Each row was made from one path, in order. Every step used is in the known rows, and no mark comes twice. Write each row's path.
In the rows, 128 means zero.
Known rows:
M U: [ 86 107 143 152 106 100 133 118 130 122 118  85 140 106 129 105 108 119
  76 117 118 113 127 138 152 140 131  93 122 149 136 129 111 131 135 154
 115 131  99 110 154 133 140 113 125 131 128 125 123 128 126 132]
U T S J V Q: [144 127 108 199 121 134 124 123 120 112  83 161 133  96 120 131 128 134
 104 156 145 140 139 135 159 106  92 118 105 117 154 140  98 152 100 124
 144 124 145 129 177 116 134 151 137 120 114  96 120 119 123 109]
U M: [115 127 117 144 136 129 124 110  95 116 112 137 113 137 116 115 117 136
 117 148 112 127 157 141 113 148 124  72 114 146 140 142 108 151 138 150
 126 131 129 138 108 150 150  45 135 119 158 136 135 110 122 122]
T S: [104 116 107 210 129 119 155 147 108 127 136 122 138  86 123 127 105 119
  97 148 120 154 142 110 143 114 104  94 102 170 155 120 106 124 132 112
 122 131 136 117 194 125 147 190 127 134 107  84 137 135 120 106]
X Q V J: [130 131 101  88 141 152  79 132 122 119 114 147 129 139 135 122 140 112
 112 125 132 135 105 153 143 142 164 182 107 184 117 130 142 131 128 154
 115 127  89 111  68 116 125 117 135 129 129 138 148  98 148 170]
T S H V Q X: [161 112 139 105 155 147 181 130 146 136 140 123 125 144 124 129 116 140
 122 137 142 154 116 107 114  83 125 108 120 136 139 128 107 121 136 110
 136 127 125 125 159 130 138 222 121 131 124  51 123 143 126 110]
X H V J S: [150 126 113  40 117 123 112 123 137 158 102 128 148 118 133 110 137 107
 167 124 112  87 155 118 156 135 114 126 118 163 133 120 103 127 123 125
 117 109 110 136 107 111 129 150 154 155 136 158 123 133 128 121]
J V Q X H: [120 124 136 122 118 138 116 127 129 131  78 148 156 170 125 133 111 121
 107 126 153 138 105 149 178 111 122 155 103 187 139 117 141 134 111 123
 146 118 131 121  74 103 151   4 104 132 127 101 148 167 140 120]
X Q V J S: [134 139 101 109 130 144  83 139 124 120 110 145 134 138 129 128 142 109
 118 135 127 143 106 153 156 140 159 188 117 180 127 130 149 125 130 145
 115 123 101 118  77 112 118 129 130 120 109 160 136 108 148 140]
J S T U M: [114 115 140 199 107 107 130 136 133 103 141 121 134 116 121 136 128 142
 128 120 112 140 167 102 105 152  94 103 151  77 137 138 126 141 139 113
 130 143 163 133 144 150 119 115 119 111 141 172 124 147 107  97]
T U M P: [101 124 145 151 121 102 135 132 101  97 117 109 104 117 126 100 128 148
  92 101 122 138 139 122 114 114  91  55 118 123 158 148 123 160 130 143
 121 138 138 120 108 153 158  30  71  98 165 132 132 140 101 129]
S T U: [ 87  95 147 162 127 114 113 131 151  99 157 116 133 112 133 122 121 156
 117 105 130 123 157  98  87 146 101  99 144  78 102 134 118 142 131 128
 130 153 150 109 184 157 122 132 138 123 175 125 147 137  96 164]
Q V J S C: [118 156 109 135 147 134 111 121 127 136 129 118 137 119 137 135 148 109
 134 118 128 155 118 152 109 121 132 157 139  88 108 117 178 103 139 118
 124 141 148 132 125 131 115 124 163 134 100 146 121 100 133 138]
X H V J S T U M P: [140 113 143  30 114 115 120 135 148 139  89 115 124 124 135  91 145 119
 179  95 118  84 165 111 127 132  95 121 139 105 124 137 100 144 111 131
 124 125 123 136  85 132 131 108 131 132 154 171 111 132 110 130]
V Q: [119 123 116 155 133 146  82 119 116 114 112 130 130 138 123 125 115 143
  76 168 138 132 150 144 137  93 145 104  80 134 136 144 142 149 125 139
 133 135 133 120 139 116 132  83 181 103 129  99 140 129 137 144]
P M U T: [130 118 127 163 143 114 125 111  84 107  97 124 131 104 117 124 114 123
  73 153  90 128 157 141 162 110 110 119 111 104 129 141 106 147 125 147
 121 142 133 109 174 130 134  19 170 144 124 141 155  93  95 129]
C S J V Q: [137 134 137 199  96 118 141 144 143 127 105 130 134 127 130 169 116 129
 133 123 164 155 109 123 130 140 137 133 113 152 128 116 120 126 122  90
 134 128 126 112 145 114 129 107 145  98 101 166  88 132 155  84]
H V: [143 129 126  87 150 109 146 120 126 136 138 102 121 131 131 130 120 147
 144  99 118 120 125 122 149 153 120  99 154 143 117 123  62 136 144 146
 108 126 110 117 193 134 144 125 167 130 151 100 134 127 111 149]
C S J V: [127 135 136 199  94 108 158 149 140 129 118 127 136 114 129 168 116 121
 146 105 151 151  99 116 121 171 133 128 127 157 126 107 112 120 126  91
 128 123 125 114 156 123 132 122 124 115 106 168  95 139 146  83]
J S C: [105 131 121 236 103 116 134 120 104 130 137 112 143 107 119 136 126 134
 135 146 110 141 129 124 115 161  87 116 125 131 138 116 159 119 145  97
 122 131 170 123 196 144 123 123 156  80 103 169 108 139 102  85]
U T S J V: [137 126 114 195 120 124 144 124 116 115  94 159 135  84 119 133 129 125
 121 134 136 144 132 128 156 139  80 112 121 122 153 131  86 141 104 122
 139 122 144 127 198 124 135 157 114 126 114 102 122 121 112 103]
J S H X Q: [142 116 150 141 106 126 151 130 127 127 156 142 109 143 115 152 127 146
 142 165 113 109 117 116 115 145 127 113 120 169 159 126 145 124 139 116
 123  95 122 140 132 123 116 185 109 111 114 151 125 151 128  93]
Q V: [112 133 123 102 160 132 125 125 126 117 157 125 124 102 135 147 128 135
 111 118 135 148 113 149 127 145 147 132 144 132  97 123 132 118 137 158
 117 122 113 128 147 136 133  99 144 129 125  99 151 116 115 146]
C S T U: [106 108 140 180 104 114 125 161 147 107 160 120 128 119 128 165 115 151
 122 124 138 145 137  84  77 124 137 108 154  97 106 129 117 125 122  96
 133 141 145 111 178 127 125 149 127 110 137 141 106 148 113 120]
Q V J S T: [117 144 120 115 148 135 104 125 142 129 139 125 138 129 137 135 143 110
 140 115 128 154 143 144 116 137 157 162 152  62  98 119 159 105 132 131
 130 146 144 140 126 127 105 128 150 149 104 139 140 108 135 154]
Q X H V J: [144 145 121   4 140 142 130 122 123 169 141 124 144 156 132 103 130 111
 155 104 128  97 122 128 155 122 151 143 121 164 113 115 130 118 128 135
 133 127 120 143  71 122 137 113  91 162 149 102 152 152 142 142]
V J S C: [113 148 103 202 108 123  98 118 107 147 102 115 149 132 126 105 135 104
 141 147 108 141 146 130 113 127 116 122  94  82 144 116 179 117 141  90
 132 152 174 128 138 127 112 145 170 131 106 171 115 116 137 124]
M U T S H: [113  97 141 151 112 123 139 116 137 110 102 116 134 101 119 113 119 129
  72 150 117 129 135 126 128 106 118  83 127 116 148 142  95 134 112 147
 134 118 107 123 180 122 135 193  96 126 117  91 100 123 105 110]

Write each row's path:
[135 144 123  81 146 129 145 135 108 136 170 143  92 119 140 146 120 143
 121 148 133  80  81 140 142 119 135 163 149 202 122 138 123 130 124 159
 109  99  85 130  85 121 142 120 149 132 146 105 145 113 143 174]
H X Q V
[145 152 129 104 140 131 138 140 128 129 149 144  94 136 140 133 134 135
 140 128 130  80 111 129 114  93 120 171 160 133 129 150 135 141 126 138
 120 121 114 140  22 134 129 106 141 139 164 149 133 105 150 169]
H X Q V J S T U M
[113 149 109  88 162 139  97 121 125 130 131 123 134 124 138 123 139 112
 121 118 132 146 126 154 119 119 161 140 129 102 105 123 151 115 133 144
 124 137 122 131 108 124 122 106 156 160 119 111 152  97 139 167]
Q V J
[125 119 113  97 140 143  97 134 122 109 132 147 123 125 129 141 131 129
 107 130 134 131  95 150 145 162 154 173 127 214 108 135 123 135 131 168
 110 112  83 104  98 124 132 107 126 103 128 132 143 113 129 154]
X Q V
[128 134 124 212 126 123 184 136 136 138 119 123 144 112 133 126 114 103
 116 111 162 161 104 125 160 115  92 149 103 162 145 111 124 123 130  93
 136 142 140 114 130 133 140 148 113 124 100 101 133 137 153 101]
T S J V Q X
[143 146 141 189 103 125 151 145 140 136 121 127 134 145 128 163 118 123
 137 111 166 155  89 123 131 133 152 150 117 151 125 111 135 118 121  92
 142 135 131 120 111 116 129  96 117 108 105 149  92 147 169  83]
C S J V Q X
[147 104 157  48 148 149 152 119 142 121 160 150  86 148 129 147 129 160
 135 156 136  87  93 133  84 133 148 126 130 181 120 134 133 126 132 151
 125  96  88 130 105 137 122 181 124 128 153 105 141 120 130 154]
S H X Q V
[110 134 116 183 115 123  91 127 128 138 117 118 147 144 122 105 132 104
 145 139 112 135 175 121 121 140 141 127 109  48 133 117 155 119 130 107
 138 157 169 134 148 123 100 144 155 151 111 163 135 123 141 139]
V J S T
[157 155 114 109 135 117 126 123 125 153 114 102 134 146 130 119 132 120
 160  96 108 127 139 125 160 134 133 117 135  99 142 118  93 129 146 115
 116 135 133 129 161 118 124 145 162 153 121 135 128 123 137 130]
H V J S
[124 157 109 117 148 129 107 127 125 132 136 125 137 121 135 133 143 104
 125 116 124 161 132 151 132 125 152 149 135  87 119 115 160 108 136 132
 126 134 138 139 114 116 115 118 132 155  97 137 137 110 144 132]
Q V J S
[136 129 117 110 133 143  89 137 139 104 108 151 129 143 132 124 146 124
 133 118 135 137 126 139 116 133 136 185 141 135 119 146 139 137 130 143
 121 134 112 118  38 137 119 113 122 121 143 172 131  97 140 154]
X Q V J S T U M
[148 150 117  32 127 137 132 124 121 169 142 124 148 152 129 106 135 107
 161 107 121 105 123 123 166 129 145 150 128 159 127 112 140 109 129 121
 133 125 122 150  65 117 130 120  79 156 134 119 144 162 146 112]
Q X H V J S
[100  97 140 160 133 122 115 126 139  96 135 126 122 128 129 115 124 157
 122 107 129 121 167 107  81 141  97  90 146  72 108 148 111 150 130 139
 133 155 149 119 141 169 131  94 140 119 189 138 138 121 101 161]
S T U M
[153 157 109 120 133 115 129 115 126 156 110  97 134 141 133 115 134 122
 172 105 109 129 128 124 134 131 108 126 140  96 124 118 106 122 150 108
 118 141 149 123 167 130 122 144 184 134 134 146 107 110 129 135]
H V J S C
[127 145 120 122 141 160 100 118 109 129 142 126 136 167 124 116 115 138
  82 157 143 138 126 143 146  86 173 127  87 127 126 133 163 136 128 140
 146 145 139 132 100 118 135  57 123 115 132  72 146 150 149 144]
V Q X
[139 159 116 116 136 132 139 132 110 150 151 134 102 130 140 137 132 126
 147 144 127  85  84 143 122 102 123 187 142 170 126 130 156 120 130 130
 114 110 120 135  72 122 127 143 166 123 133 146 122 101 148 165]
H X Q V J S C
[141 110 135 106 121 123 134 113 149 126  84 108 134 117 124 102 126 122
 102 128 118 121 140 128 137  91 124  96 137  75 145 142  80 137 116 141
 131 127 107 123 169 117 132 205 117 152 120  89  91 105 119 124]
M U T S H V J
[102 114 138 138 111 116 104 110 119 110 101 110 134 102 120 112 119 131
  72 140 115 113 137 145 159 127 134  89 133 104 137 144 102 143 110 171
 128 124 106 125 169 117 136 113 112 126 127 110 108 122 109 127]
M U T
[128 121 126 180 117 131 178 138 144 144 111 138 154  97 134 119 118 101
 124 121 164 138 111 123 158 116  86 155  97 185 143 113 130 123 119  98
 137 132 129 119 109 128 138 156 115 127 110 117 127 140 150  99]
T S J V Q X H
[137 147 130 116 134 127 130 147 132 132 164 136 106 130 143 138 131 135
 137 129 133  86 103 123 120  95 130 178 159 137 130 141 137 130 123 132
 117 120 113 133  65 123 123 143 141 141 149 138 137 111 150 175]
H X Q V J S T U
[150 126 113 140 122 151 127 124 127 126  93 169 139 105 120 126 133 123
 113 148 151 126 133 131 167 103  97 147 105 139 146 138 115 142  91 122
 152 117 139 140 124 110 136 133 102 123 121  95 123 137 128 100]
U T S J V Q X H
[133 141 128  95 150 146 112 120 142 127 133 129 131 137 129 137 149 115
 136 123 127 160 132 148 111 119 160 138 129  86 115 118 172 106 143 126
 131 128 132 139 117 124 108 149 129 147 100 131 136 112 138 126]
Q V J S H
[ 88  95 157 149 128 109 128 133 133  93 131 112 111 120 131  99 125 154
 130 101 126 128 161 110  85 149 100  88 151  55 107 147 111 151 119 148
 132 156 147 114 147 164 134  61 112  97 174 131 130 134  94 165]
S T U M P
[140 148 113  51 128 140 140 115 123 174 140 121 150 152 133 105 137 112
 170 106 123 103 116 122 138 127 124 158 128 148 113 112 146 106 133 115
 136 133 139 141  81 130 131 121 104 138 135 129 125 152 133 118]
Q X H V J S C
[151  98 154  53 145 136 153 105 156 125 133 121 113 152 124 137 130 161
 157 123 123 120 123 118  93 160 132  79 133 121 113 125  84 131 149 137
 125 114 110 120 192 146 126 181 148 129 156  96 135 135 101 133]
S H V
[142 134 126  33 130 137 134 126 140 167 148 125 150 160 131 105 134 111
 177 100 124  97 135 116 143 137 146 164 144 118 103 116 131 106 125 126
 139 133 129 146  78 125 120 124  99 153 139 125 142 158 136 125]
Q X H V J S T
[116 141 138 112 143 121 116 137 137 115 118 114 116 126 136 111 149 117
 139  89 128 156 141 144 109 115 134 145 156  39 110 132 161 119 122 138
 133 152 147 138  87 139 118  72 105 130 112 147 122 110 125 145]
Q V J S T U M P
[157 130 144  81 126 150 137 148 143 134 153 151  94 158 129 172 129 136
 143 159 141 119  94 118  71  91 185 142 131 156 123 128 143 110 122 108
 133 106 101 131  89 106 119 193 122 133 118 135  93 118 156 126]
C S H X Q V J
[142 152 137  88 155 137 134 120 135 139 153 130 112 139 135 141 144 121
 145 130 127 133 117 143 105 101 153 141 143  86 123 120 165 105 136 129
 131 118 135 149  97 123 111 161 130 163 110 121 138 110 146 138]
Q V J S H X
[105 111 136 207 107 115 127 132 130 121 151 119 139 118 117 140 120 136
 139 140 108 136 158 112 132 179 120 122 148  87 118 116 132 119 134 118
 131 138 159 131 199 137 109 136 149 107 106 156 128 150 109 109]
J S T
[101 114 155 198 104  98 137 143 125 102 136 105 121 118 120 120 130 143
 132 112 111 144 157 108 117 157  98  99 151  63 136 134 129 138 127 122
 130 142 162 130 157 148 121  85  91  83 126 165 117 151  96 104]
J S T U M P
[108 123 124  63 128 143 130 126 109 149 160 136 143 138 125 109 123 117
 126 131 127 101 123 126 145 133 149 129 108 191 120 117 152 118 122 139
 135 120 118 142  75 127 139 101  70 143 142 106 164 172 129 122]
Q X H
[154 113 149 123 118 116 155 120 145 128 140 121 124 143 115 148 132 149
 158 127 110 138 131 114 123 167 122  90 139 125 141 119 111 123 152 116
 124 109 131 135 190 137 117 187 123 111 111 140 121 158 109  75]
J S H V
[152 110 118 127 130 154 133 128 111 112 126 177 103 116 114 137 127 153
 113 188 123 112 129 117 117  95 113 108 113 143 158 150  97 144  98 138
 138  99 122 137 164 111 132 217 109 125 133  76 125 124 108 123]
U T S H X Q
[147 122 153 117 122 135 157 128 136 124 162 143 106 136 123 158 133 146
 144 157 120 118 102 126 112 138 135 133 139 169 139 128 150 118 138 128
 122  94 112 145 123 129 115 178 108 117 109 144 126 146 127 102]
J S H X Q V
